Each row was made from one path, in order. Every step used is in the known rows, and no mark comes twice. Write each row's path.
Known rows
lodeg-suvag: [  8.5 -21.7   2.3   1.0   2.0   1.3 -13.2   9.4   3.2  33.9  42.2   0.7
  10.8 -29.1   6.8   4.6  -1.5 -24.7   7.0  10.5  -9.4  10.8  -4.7  29.8]
pided-lodeg-suvag-vosa: [  7.5 -34.7 -19.6 -25.4  -2.4  -3.1 -25.8  15.2  -3.7   3.4  30.9  -6.6
  -5.5 -31.9 -14.5   6.2 -13.4  -1.7  -6.3  -1.1   0.0  -6.5  14.6  -1.2]
vezi-vosa-saleg: [ -1.8 -11.6   3.5 -13.3   2.5  11.5  -3.4   9.8  -5.2  28.1  19.4  -9.6
 -13.1 -11.5 -25.9  18.6   7.5 -22.3 -12.0  26.4 -16.4  26.2 -30.5   7.2]
saleg-lodeg: [  2.4  -6.7  -0.7  -7.5  10.6  -6.0 -14.8  22.2  -4.9  20.1  27.0   5.5
  13.1 -13.6 -25.8  23.0  -8.0  -6.0  -3.2  15.8  -3.0  -8.1 -24.3  23.1]
dila-vosa-suvag: [  3.2   0.5  -3.3 -12.7  13.5 -14.8 -31.3  15.3  -2.8  14.9  46.6 -15.3
 -14.6  -9.9 -34.1  15.0  -1.6   1.4 -19.7 -27.9   1.4 -27.5  27.1  29.0]
vosa-saleg-lodeg-pided: [ -8.8  -8.9  11.9   1.8  30.5  18.6   1.7  14.7   8.2  20.3  -6.1  -9.2
  23.1 -28.6 -66.5  10.8  -4.0  -3.5  -1.4  29.2  -8.2  18.4 -29.4 -17.3]
vosa-dila-lodeg-suvag: [ -3.5 -26.1   9.4   0.4 -43.1  -5.6 -15.9 -22.8   1.8  21.1  50.0  10.0
  26.7  32.9  41.4 -12.8  27.1 -21.3  12.0  14.0  -1.1  -4.0  12.1  28.0]
vosa-vezi-lodeg-suvag: [ -9.9 -20.7  11.7  12.9   2.2  12.5 -17.0  -4.7   0.2  17.0  35.7   4.6
  14.8  18.2  29.7 -11.0  19.4  -9.4   5.1  26.8   7.1   4.4  33.5  11.3]
lodeg-saleg: [ -0.3   2.7   9.2   5.7  -8.8  -4.9   4.4   8.8  -8.4  16.5  27.6  -3.8
   2.8  -8.4  24.5   4.2  10.7 -10.6  11.7  -7.8  -0.7  -8.5 -25.4   7.1]
lodeg-vezi-vosa-saleg: [ 15.5   4.3  14.6 -29.2   9.4  28.5   7.2  13.3  -5.8  21.7  -2.7  -5.9
  -3.2   5.2 -33.5   4.6  -5.4   5.1 -27.6  26.1 -10.0  31.5 -21.8 -14.1]
vezi-vosa-dila-lodeg: [ -8.3  -8.7  11.3 -11.8 -36.5  -6.9 -19.5 -10.6 -13.9  14.1  43.1  -0.5
   2.2  52.7  28.0   0.2  20.6 -16.3  -8.2  17.6   5.2   1.2  -2.5  13.8]
dila-lodeg: [-23.6 -26.5   1.4   3.4 -27.9  -9.7 -26.9   7.6   2.1  22.0  36.4  -9.6
  14.6  15.6   6.3  -6.0   9.8 -25.3  -6.1   2.0   7.8  -3.8  -7.8  11.3]
pided-lodeg-saleg: [-11.0  -5.3  10.0 -13.1   3.1  -5.3 -15.2   1.0 -24.8   5.4  16.1  -7.9
   9.8   1.5  -0.6   8.7   8.9  -1.6  -0.2  -8.7   3.1 -11.9  -7.4 -23.5]
vezi-lodeg-suvag-vosa-dila: [  0.3 -15.2  -8.7 -22.6 -31.8  -9.0  -4.4  -3.1   6.6  -2.8  49.0  14.3
  -0.4  25.5  45.9  -8.9   6.0  23.7  12.2   4.6  12.3 -22.0  27.9  11.0]
vosa-saleg: [-22.7 -21.7   3.6  -1.0  -2.5   5.9  -1.4   8.0  13.1  30.2  21.8  -4.4
   0.0 -17.7 -26.4   5.4  11.1 -23.8  -1.5   9.3 -14.8  11.9 -27.6  -0.6]
vosa-dila-lodeg: [-30.6 -18.0  11.6   0.4 -42.3 -12.0 -18.1 -14.6   3.3  16.9  46.4   3.9
  15.0  46.5  28.2 -13.7  23.7 -19.3   1.9   0.3   5.7 -13.1   1.2   7.0]
saleg-lodeg-suvag-vosa: [ 37.9 -17.9 -25.7 -15.9  -5.2  -3.7  -4.4  25.9   2.8   5.6  30.9  10.3
   2.1 -36.5  -7.7  21.0 -13.0   5.9   4.9  19.0  -6.8 -10.9 -11.5  44.3]
suvag-vosa-vezi-lodeg-pided: [-33.5 -13.9   6.0  17.8  13.9  20.3  -9.4  19.4  16.8 -10.5  14.1 -20.4
 -12.1   7.3  -1.6 -29.4  -9.1  10.2  -8.4   4.8  28.7  -2.1  26.9 -43.0]
dila-vosa-suvag-lodeg-vezi: [ 10.1  21.3  16.1 -49.5   9.9  -8.3 -36.0  16.6 -29.0  11.2  23.1  -3.7
  -5.5  18.3 -60.4   4.8   8.7  30.0 -25.5 -27.1   5.1 -23.3  28.6  19.8]
dila-lodeg-saleg: [ -4.8  -8.7   6.9   7.6 -38.5  -8.9  -7.5  -2.1 -11.1   9.1  26.0  -6.3
  18.7  22.7  37.0  -6.0  25.7 -14.0   8.5  -1.5   7.5 -15.4 -17.1  10.0]
dila-vosa-suvag-lodeg-saleg: [  9.4  23.7   9.6 -30.6  -7.4 -24.5 -25.6   4.9 -43.1   5.8  34.5  -3.5
 -11.9   9.2 -22.8  18.9  38.0  14.9   4.4 -31.1  -1.5 -36.3  12.6  38.1]
saleg-lodeg-suvag: [ 28.1 -14.1  -3.6  -7.9  10.2  -0.7 -13.3  13.8  -6.5  25.0  32.1  12.4
  24.8 -26.6 -11.7  24.3  -3.4  -7.8   7.4  29.1 -11.5   0.5 -12.1  45.3]
suvag-vosa-saleg: [-13.8 -24.6 -19.5  -7.7 -19.1   0.5   7.2  19.4  21.3  10.7  22.0  -6.9
 -22.8 -28.7 -21.3   2.5   1.0 -11.0  -5.0  -1.6 -10.3  -1.2 -24.7  -0.3]
pided-lodeg-vezi-vosa-saleg: [  4.1  -3.8  14.1 -48.0  20.9  27.1 -13.5   4.9 -22.6  11.1 -14.0 -11.1
   4.4  13.5 -58.2   8.5  -7.3  13.0 -38.1  25.5  -5.9  26.7  -4.5 -44.1]
suvag-lodeg-saleg: [-12.2   8.8  17.5 -15.8 -18.5 -14.5 -10.1   8.1 -34.6  19.5  25.3   6.4
   0.8   5.1   5.1   7.3  34.4  -8.8  20.9  -6.9  -4.6  -6.1 -30.2  16.8]
dila-vosa: [ -1.6   4.6   4.3  -7.9  12.7 -19.1 -15.4  28.0  -2.2  32.6  37.5 -16.5
 -13.0 -16.9 -19.0  22.2  -7.9  -3.2  -5.4   0.3   9.7  -9.0 -17.4  33.3]
pided-lodeg-vezi-vosa: [  9.9   2.9  15.2 -45.4  27.5  17.2 -27.2  15.7 -29.5   8.9   2.3 -11.6
   4.0  16.8 -39.2   7.9 -24.0  15.7 -39.8  13.2   8.7  15.8   6.8 -36.1]

Which path is each row?
[ 14.2  18.3  24.8 -29.9   0.4  16.4   1.4  -0.1 -12.6  15.6  23.8   5.0
  -3.3  38.2   8.4  -4.4  -7.7  12.5 -20.8  12.4   3.1  12.8  -3.2  -8.3]
lodeg-vezi-vosa-dila
[-35.8 -14.6  26.0  11.7 -15.6   3.3 -15.1 -11.3   8.8  14.4  29.5 -12.1
  22.9  32.1   6.7 -28.5   9.3 -15.1   2.8   2.0  15.4   2.7   5.2 -26.2]
vosa-dila-lodeg-pided
[ 10.9 -29.6 -11.6  18.3  -8.0  13.0  -2.3   8.9  17.0  10.1  38.5  -0.9
 -20.7 -27.8  21.1 -10.2   4.2 -25.8   2.1  12.8  -5.4   1.8  11.2  25.5]
lodeg-suvag-vosa-vezi
[ 11.5 -18.0  -9.8  -9.9 -28.3  -4.8   4.2  -1.0  13.9   9.7  51.7  10.7
 -12.8  -8.8  33.6  -4.9   2.1  -5.7  12.9  -0.4  -5.1  -9.6   4.4  26.4]
lodeg-suvag-vosa-dila
[ 13.0   6.7  -1.4 -19.2  15.0  -9.8   0.7  19.7  -5.6  26.0  10.4  -3.2
   2.1 -17.7 -56.8  41.9   5.8  10.5  -4.9  30.8  -7.5  -7.5 -34.9  39.3]
dila-vosa-saleg-lodeg
[ 31.3  -9.5 -15.4 -18.4 -20.2  -6.3   5.2   2.8   3.1   0.9  40.0  22.2
   2.2  -6.4  15.3  13.6  -0.6   9.9  11.4  17.0  -7.7 -18.6  -2.9  41.9]
saleg-lodeg-suvag-vosa-dila
[-28.7 -22.3  15.0  15.7  -2.0   7.3 -25.2  11.4   7.9  19.9  18.9 -25.3
  23.0   1.6 -16.6 -20.6  -4.6 -21.3  -5.2   3.6  16.9  10.8  -3.4 -21.3]
dila-lodeg-pided
[ -4.1  -2.8  13.1   4.4  38.0   9.9 -12.2  25.3   1.4  18.4   9.7  -9.1
  21.8 -26.4 -47.6   7.8 -21.6  -1.8  -2.7  16.0   6.3   7.1 -19.7  -9.1]
saleg-lodeg-pided
[ 45.9  13.8   1.7 -40.1  24.0  19.3 -23.2  15.4 -23.3  -6.6  11.0   5.3
   9.5  15.5 -47.2  16.5 -16.5  26.2 -43.5   5.9  -5.3  -9.0  24.6   6.9]
saleg-lodeg-vezi-vosa-suvag
[-14.8  -3.9  26.4  -0.2 -10.2  10.3 -16.1  -8.7  -9.4  12.1  26.8 -16.6
   9.6  38.5   6.4 -15.0   5.8 -13.1  -7.3  18.6  14.1  18.0   0.9 -20.1]
vezi-vosa-dila-lodeg-pided
[ 23.6  -1.7 -14.1 -33.4  -4.4  16.8  17.8  25.0  11.1  -4.8 -10.8   7.3
   1.7  -9.0 -47.6   7.8 -12.9  31.3 -21.8  18.5  -5.3  -4.9 -23.8  -4.5]
suvag-vosa-saleg-lodeg-vezi
[-35.0  -5.7  26.8  -7.7  18.4   2.1 -28.0  20.8 -14.8  30.3  18.8 -11.6
   5.9 -16.9 -48.6  -8.4   4.0 -14.8   7.2  -1.7   5.4  18.1 -17.5 -14.2]
suvag-lodeg-pided
[-11.5  -7.6  14.7 -32.5  20.5  11.8 -26.6  13.1 -10.9  11.3   5.0  -7.8
  16.6  10.1 -38.8  -5.0 -20.4  12.8 -29.8  -4.9  10.3   3.5   9.5 -41.8]
pided-lodeg-vezi
[-19.8   4.1  18.1  16.3  -6.7   6.2  -0.4  -6.3 -11.3  -1.5  20.6   1.0
   6.0  39.8  45.9 -11.8  31.2   3.7   7.2  10.5  15.5 -14.5  12.8 -11.5]
vosa-vezi-lodeg-saleg
[-36.8 -13.8  13.3  13.4   3.6   6.3 -20.3   3.2   2.3  11.7  30.8  -1.0
   3.2  32.5  14.8 -12.1  14.9  -8.2  -5.6  13.5  15.1  -5.6  19.7  -9.5]
vosa-vezi-lodeg
[ -3.7 -11.9  -2.5 -10.4   4.5   2.1  -0.1  11.1   3.1  22.7  10.9   7.2
  14.5 -16.4 -44.7  24.7   9.8  -8.6  -2.4  27.6 -17.9   2.0 -34.6  14.6]
vosa-saleg-lodeg
[  8.7  16.0  23.1 -46.4   5.3   9.0 -22.2  24.2 -38.7  22.8  11.8   1.5
  -4.9  20.4 -34.1   6.0   1.7  10.3 -18.6  14.1   2.0  21.3 -18.1   5.2]
suvag-lodeg-vezi-vosa
[ -8.1   5.2   5.3 -34.8   3.4 -26.0 -45.5  14.7 -29.0  17.6  45.1  -5.1
 -15.8   2.1 -51.9  19.5  19.8   4.4  -8.6 -26.9  -1.9 -27.1  20.6  39.0]
dila-vosa-suvag-lodeg
[  0.3 -13.5 -10.1  -6.4  15.2  16.1  10.5  26.8  17.1   0.1  -6.0 -10.5
  -0.6 -40.0 -61.1   7.8 -14.9   8.2  -5.2  18.4  -3.6   4.7 -28.2 -18.7]
suvag-vosa-saleg-lodeg-pided
[-28.1 -17.6  -8.8   5.8 -12.2   2.7 -11.8  15.7  11.3  -8.0  29.8  -3.5
 -20.5  22.1  21.0 -15.2   4.5   6.3  -9.1   4.5  19.9 -17.2  22.1  -9.8]
suvag-vosa-vezi-lodeg
[-15.4 -10.2  -7.9  -9.1 -25.6 -10.6   3.1   7.9  15.5   3.6  47.7   4.8
 -24.1   5.4  19.3  -5.6  -1.6  -2.7   2.3 -14.1   3.2 -17.7  -6.5   3.6]
suvag-vosa-dila
[ 19.5   8.4   8.9 -23.5  17.1  10.1  -4.8  24.4  -4.9  13.2   5.0   9.3
  24.0   3.1 -32.4   8.9 -19.7  20.8 -20.1  15.6   3.1  -2.5 -16.6   3.6]
saleg-lodeg-vezi
[-25.2 -14.0   4.3 -24.0  -6.0 -12.5 -45.7   6.1 -20.1  13.9  46.1   5.0
  -3.4   2.8 -39.9   0.6  23.7 -15.6  -6.1 -30.4 -11.5 -17.5  21.1  15.0]
vosa-suvag-lodeg
[-42.7 -10.5  28.1  24.5  30.4  23.1 -17.5   6.1   7.9   9.5  13.8 -17.5
  11.0  18.6  -6.0 -26.2   0.9  -2.9  -4.6  14.3  24.6  10.1  24.4 -42.6]
vosa-vezi-lodeg-pided
[-30.7 -10.0  19.0 -13.3  20.0   4.5 -43.8   9.4 -14.4  11.9  28.6 -11.4
   4.7 -11.3 -62.9 -12.9  10.3 -11.0  -6.2 -29.6  -1.7  -0.8  27.2 -19.0]
vosa-suvag-lodeg-pided
[ -9.8  -0.9  -3.9   9.2 -22.1   3.0   8.0   5.6  -2.4 -20.5  19.6  -1.0
 -16.7  29.4  51.7 -14.0  20.9  18.3   4.6  -0.2  19.6 -27.2  12.6 -10.9]
suvag-vosa-vezi-lodeg-saleg
[ 25.6   5.4   7.8 -31.7  16.9  20.5 -23.6  11.5 -12.7   2.0  22.5  -7.9
  -5.5  14.6 -28.4  -2.5 -15.5   9.9 -44.1 -12.9  -3.3   0.1  31.8  -8.6]
lodeg-vezi-vosa-suvag
[-12.5   7.7   9.4  -7.0 -11.1  -8.7  -1.9   5.6 -15.7   3.2  24.2   0.6
  14.9  27.4  36.5   0.8  14.2  20.0  10.6  -2.3  15.4 -21.1  -2.6  -7.7]
vezi-lodeg-saleg
[  4.6  10.1  22.5 -49.5  -1.3  18.4  -7.9  12.1 -31.6  24.7  -4.6   3.0
  -3.5  17.4 -52.3   7.5  17.3   7.3 -17.6  25.7 -12.7  32.2 -25.9  -3.8]
suvag-lodeg-vezi-vosa-saleg
[ -2.6  23.7  18.5   7.8   2.4  -6.3   0.5   3.3 -20.1   3.5  19.7  -8.9
  -6.1  37.4  34.9   6.1  28.3  23.8   5.1  12.3  25.2 -25.1  10.9  13.3]
dila-vosa-vezi-lodeg-saleg
[-21.3   5.0  14.1   3.8  13.9  -6.6 -19.9  12.2  -5.1  14.8  30.5 -11.7
  -9.4  31.6   2.9   5.5  12.0  11.5  -8.8  16.6  25.4 -15.0  19.4  15.3]
dila-vosa-vezi-lodeg
[-26.5   9.9  28.4  15.8  39.5   9.7 -17.0  15.4   0.0  13.7  12.8 -27.3
  -0.8  16.8 -17.0  -9.1  -2.9  16.6  -7.8  18.4  34.2   0.2  23.2 -18.6]
dila-vosa-vezi-lodeg-pided
[-16.0 -21.1  -9.9  18.9  -8.0   7.6  -3.9  18.0  18.8   4.5  34.2  -7.0
 -32.0 -12.2   7.1 -10.8   0.4 -23.5  -8.1  -1.2   3.1  -5.3  -0.3   4.4]
suvag-vosa-vezi
[ 13.9 -38.6 -22.6  -3.9 -43.7  -6.9 -17.1  10.8  10.0   7.2  40.2  -5.9
   2.7  -8.6  23.7  -7.5   3.5 -15.5   1.1   6.1   4.2  -7.7   5.8  32.6]
dila-lodeg-suvag-vosa
